Known rows, with every step that occurs
tobi kizad: [.08 -.21 -.16 -.17 .33 -.38 .16 -.36 -.38 .33 .07 -.01 -.25 .10 -.17 .16 -.12 -.10 -.03 .18 -.69 -.02 .12]
sozen teto: [.39 .10 -.48 -.17 .23 .28 -.14 .23 -.12 -.04 -.16 .12 -.27 -.22 .02 .45 -.26 -.16 -.06 .66 -.13 -.29 -.17]
vono sozen: [-.16 .16 -.29 -.02 .04 -.30 .18 -.23 .08 -.01 -.12 .58 -.33 .04 -.38 .10 -.26 -.04 .22 .14 -.23 -.05 -.05]
sozen teto bozepa: [.38 .20 -.69 -.08 .05 .40 -.23 .03 -.07 .10 -.16 .09 -.19 -.37 .03 .31 -.23 -.13 -.20 .55 -.20 -.35 -.07]
ribog bozepa vifato zubu: [.27 .31 .05 -.09 -.03 .43 -.13 -.39 -.05 .41 -.27 -.30 .09 -.43 -.24 .19 -.39 -.21 -.33 .10 .53 -.34 -.21]
bozepa vono sozen teto zubu: [-.16 .51 -.52 -.08 .03 -.15 -.21 .14 -.32 -.12 -.15 .47 -.10 -.32 -.60 .02 -.39 -.02 -.22 .40 -.04 -.29 .06]
vifato sozen teto: [.31 -.01 -.50 -.07 .37 .08 -.13 .08 .54 .15 -.20 .12 -.34 .06 -.13 .60 -.29 -.05 -.15 .77 -.13 .04 .02]
zubu vifato sozen: [-.36 .22 -.12 -.01 .17 .16 -.28 -.28 .36 .23 -.22 .20 -.39 -.24 .22 .28 -.24 .02 .05 .32 -.01 .23 -.39]
teto zubu vifato bozepa: [-.06 .54 -.42 -.06 .05 .15 -.24 -.26 .18 .16 -.16 .22 -.26 -.41 .10 -.04 -.33 -.23 .09 .16 .02 -.32 -.27]
teto zubu vifato: [-.27 .59 -.41 -.14 -.06 .10 -.30 -.28 -.02 .04 -.18 .26 -.28 -.45 .27 -.05 -.33 -.21 -.04 .25 -.04 -.35 -.32]
vifato zubu: [.29 .07 -.39 -.22 .21 -.05 -.24 -.29 .38 .17 -.27 -.06 -.13 -.37 -.22 .21 -.24 -.06 -.05 .17 .05 -.20 -.02]
vifato zubu teto bozepa vono sozen: [-.01 .52 -.76 -.10 -.09 -.06 -.40 -.33 .37 .28 -.63 .10 -.03 -.65 -.50 .16 -.51 .29 -.37 .11 .14 -.23 .23]
vono bozepa vifato: [-.12 .21 -.36 -.08 -.02 .04 -.31 -.51 -.30 .04 -.38 .09 -.10 -.20 -.30 -.13 .06 -.19 -.18 .04 .65 -.30 -.08]
sozen teto bozepa vifato zubu: [.41 .37 -.72 -.11 -.08 .41 -.45 -.01 -.05 .21 -.34 -.08 -.11 -.39 .09 .26 -.33 -.03 -.29 .46 .06 -.47 -.12]
vono sozen teto zubu vifato bozepa: [.07 .63 -.59 -.05 -.01 -.01 .07 .03 .24 .03 -.40 .66 -.36 -.21 -.26 .27 -.48 -.04 .23 .30 -.10 -.20 -.17]
zubu vifato bozepa: [-.08 .18 -.05 .05 .21 .31 -.19 -.24 .17 .27 -.10 .16 -.30 -.35 .06 .13 -.17 -.10 .31 .06 .07 .09 -.44]
bozepa teto zubu: [.00 .31 -.44 -.34 -.11 -.10 -.35 -.35 -.06 -.02 -.44 .17 -.27 -.34 -.38 -.10 -.08 -.20 -.28 .42 .08 -.54 -.15]
bozepa vono sozen: [-.32 .24 -.27 -.01 .08 -.27 -.14 -.06 -.34 -.07 .00 .42 -.09 -.21 -.69 -.10 -.25 .00 -.14 .23 -.08 -.11 .06]
ribog bozepa teto zubu vifato: [.06 .50 -.05 -.21 -.09 .46 -.08 -.47 -.06 .26 -.44 .04 -.07 -.69 -.40 .10 -.26 -.29 -.36 .25 .39 -.38 -.32]
bozepa teto sozen: [-.11 .21 -.47 -.25 -.09 -.11 -.30 -.46 -.04 .00 -.42 .25 -.47 -.18 -.37 -.05 -.13 -.08 -.41 .44 -.17 -.35 -.03]
ribog kizad: [.15 -.29 -.18 -.10 .48 -.07 .03 -.25 -.22 .41 -.04 .08 -.29 -.54 .30 .39 -.28 -.16 -.17 .55 -.20 .03 .13]
bozepa teto: [.01 -.01 -.22 -.29 .02 -.06 -.29 -.32 -.12 .02 -.36 .11 -.29 -.24 -.44 .01 .04 -.12 -.18 .40 .06 -.31 -.19]
vono bozepa vifato sozen: [-.10 .19 -.42 -.04 .05 -.01 -.32 -.53 .03 .12 -.44 .10 -.14 -.10 -.35 .00 .03 -.12 -.24 .13 .66 -.16 .00]
zubu teto bozepa vifato sozen: [-.21 .39 -.69 .08 -.21 .13 -.47 -.30 .04 .32 -.47 -.05 -.14 -.28 -.07 .14 -.45 .27 -.51 .33 .11 -.24 .14]
sozen teto zubu vifato: [.16 .60 -.62 -.21 .04 .36 -.29 .16 -.08 -.02 -.34 .24 -.31 -.46 .27 .34 -.43 -.17 -.09 .62 -.02 -.42 -.32]
vifato zubu teto: [.14 .29 -.58 -.20 .10 -.03 -.34 -.22 .39 .22 -.59 -.05 -.13 -.51 -.27 .32 -.46 .17 -.24 .24 .17 -.21 .09]
zubu vifato bozepa vono sozen teto: [-.14 .43 -.18 .06 .15 .28 -.25 -.05 .04 .20 -.22 .33 -.25 -.46 -.21 .14 -.32 .00 .21 .13 .15 .07 -.39]

Rows
[.05 .42 -.73 -.12 -.03 .04 -.49 -.31 .30 .29 -.56 -.08 .00 -.69 -.39 .16 -.46 .23 -.44 .18 .17 -.27 .21] => vifato zubu teto bozepa vono
[-.29 .42 -.72 -.01 -.06 -.02 -.23 -.23 -.02 .06 -.43 .23 -.41 -.22 -.08 .21 -.57 .18 -.47 .46 -.23 -.22 .22] => zubu teto sozen
[-.23 .28 -.57 .10 -.14 -.01 -.24 -.38 -.18 .14 .03 .28 -.01 -.40 -.48 -.23 -.16 -.01 -.30 .09 -.22 -.21 .15] => teto bozepa vono sozen
[.06 .54 -.63 -.12 -.03 -.13 .09 .04 .11 -.08 -.35 .64 -.34 -.12 -.27 .26 -.45 -.07 .10 .39 -.19 -.29 -.06] => vono sozen teto zubu
[-.20 .47 -.41 -.30 -.13 -.02 -.45 -.39 .15 .09 -.58 .25 -.35 -.41 -.24 -.01 -.16 -.09 -.27 .42 .16 -.35 -.29] => bozepa teto zubu vifato sozen
[.09 .32 -.47 -.09 .06 -.11 .14 .06 .06 -.07 -.29 .59 -.35 -.05 -.32 .33 -.37 -.02 .17 .38 -.20 -.14 -.09] => vono sozen teto
[-.17 .34 -.41 -.05 .09 -.13 -.18 .14 -.35 -.11 -.12 .43 -.11 -.28 -.64 .07 -.33 .02 -.17 .39 -.05 -.17 .04] => bozepa vono sozen teto
[-.16 .30 -.62 -.21 -.04 -.05 -.24 -.70 -.05 -.05 -.63 .37 -.31 -.40 -.65 -.13 .10 -.17 -.37 .18 .39 -.29 .07] => vono bozepa teto sozen
[.26 .28 -.71 -.07 .04 .38 -.36 .11 -.25 .06 -.13 .09 -.09 -.47 -.16 .21 -.26 -.08 -.34 .56 -.14 -.37 -.01] => sozen teto bozepa vono
[-.22 .40 -.64 .06 -.26 .18 -.48 -.29 -.19 .27 -.43 -.05 -.12 -.36 -.03 .05 -.42 .23 -.48 .26 .10 -.34 .09] => zubu teto bozepa vifato
[.00 .42 -.63 -.10 .00 .07 -.37 -.40 .04 .09 -.55 .14 -.14 -.20 -.29 .06 -.10 -.14 -.31 .27 .69 -.31 .01] => vono bozepa vifato sozen teto zubu
[-.13 .52 -.67 -.11 -.13 -.01 -.45 -.60 -.02 .13 -.73 .09 -.14 -.40 -.36 -.05 -.21 .02 -.41 .02 .72 -.34 .10] => vono bozepa vifato zubu teto sozen
[-.22 .48 -.55 -.27 -.10 .04 -.35 -.65 -.07 -.04 -.71 .36 -.21 -.61 -.53 -.16 .11 -.21 -.24 .12 .63 -.36 -.15] => vono bozepa teto zubu vifato
[-.02 .16 -.50 .11 -.16 .13 -.44 -.50 .09 .37 -.07 -.12 -.11 -.09 .03 -.08 -.17 -.01 -.35 .19 -.03 -.25 .03] => teto bozepa vifato sozen
[.12 .32 -.42 -.06 -.01 .06 -.47 -.03 .06 .20 -.29 -.10 -.23 .12 .12 .24 -.39 -.02 -.30 .56 .25 -.34 -.14] => bozepa vifato sozen teto zubu
[-.10 .23 -.06 -.04 .12 .30 -.30 -.31 .16 .26 -.31 .18 -.33 -.43 -.12 .07 -.12 -.07 .21 .10 .19 .01 -.49] => zubu vifato bozepa teto
[.30 .56 -.62 -.16 .11 .40 -.26 .18 .06 .06 -.33 .22 -.28 -.45 .15 .35 -.44 -.18 .00 .56 .01 -.40 -.29] => sozen teto zubu vifato bozepa
[-.20 .33 -.25 -.05 .19 .30 -.32 -.08 .35 .20 -.32 .22 -.41 -.29 .26 .44 -.31 .03 .01 .50 .02 .17 -.43] => zubu vifato sozen teto
[-.06 .14 -.45 -.25 .04 -.01 -.24 -.60 -.10 -.04 -.58 .29 -.18 -.43 -.69 -.09 .24 -.20 -.22 .14 .55 -.26 -.04] => vono bozepa teto
[-.20 .38 -.36 .00 .09 .36 -.37 -.18 .38 .27 -.33 .20 -.37 -.38 .27 .37 -.30 .05 -.06 .45 -.03 .13 -.38] => zubu vifato sozen teto bozepa
[.31 -.11 -.23 .10 .41 .06 -.13 -.04 .05 .18 .16 .03 -.04 -.17 -.69 .00 -.12 -.17 .07 .17 .03 -.09 .09] => vifato bozepa vono
[.04 .46 -.59 .00 -.16 .00 -.04 -.09 -.01 .07 -.33 .50 -.27 -.10 -.24 .18 -.39 .04 .01 .27 -.14 -.25 -.07] => vono sozen teto bozepa vifato
[.23 .62 -.63 -.14 .11 .37 -.34 .23 -.06 .03 -.31 .22 -.21 -.52 .02 .28 -.44 -.15 -.10 .57 .07 -.41 -.24] => sozen teto zubu vifato bozepa vono
[-.22 .47 -.59 -.24 -.05 .00 -.35 -.65 .16 .03 -.75 .37 -.23 -.53 -.56 -.07 .09 -.16 -.28 .18 .63 -.26 -.08] => vono bozepa teto zubu vifato sozen
[.01 .26 -.51 -.07 .05 .09 -.34 -.38 .02 .09 -.51 .11 -.15 -.15 -.32 .11 -.03 -.11 -.27 .26 .68 -.20 -.01] => vono bozepa vifato sozen teto
[.10 .22 -.23 -.15 -.07 -.01 -.51 -.28 -.07 .24 -.30 -.26 -.09 -.13 .02 .02 -.31 .00 -.19 .14 .36 -.39 -.19] => bozepa vifato zubu
[.33 .26 -.48 .08 .28 .00 -.05 .07 .14 .14 -.05 .31 -.08 -.21 -.78 .06 -.33 -.12 .09 .21 .04 -.20 .12] => vifato bozepa vono sozen teto zubu
[-.31 .63 -.46 -.07 -.02 -.06 -.27 .10 -.33 -.09 -.23 .51 -.14 -.42 -.49 .01 -.43 .02 -.18 .36 .01 -.23 -.08] => bozepa vono sozen teto zubu vifato
[.16 .23 .13 -.02 -.02 .45 -.05 -.35 -.29 .33 -.10 -.24 .04 -.29 -.17 .14 -.31 -.27 -.30 .17 .42 -.32 -.26] => ribog bozepa vifato
[-.08 .67 -.58 -.11 -.08 -.05 .03 .02 .10 -.04 -.41 .68 -.37 -.23 -.15 .25 -.49 -.03 .14 .35 -.13 -.23 -.20] => vono sozen teto zubu vifato
[-.16 .34 -.18 -.02 .07 .26 -.31 -.38 .19 .26 -.34 .25 -.41 -.41 -.09 .03 -.20 -.05 .11 .12 .08 -.01 -.41] => zubu vifato bozepa teto sozen
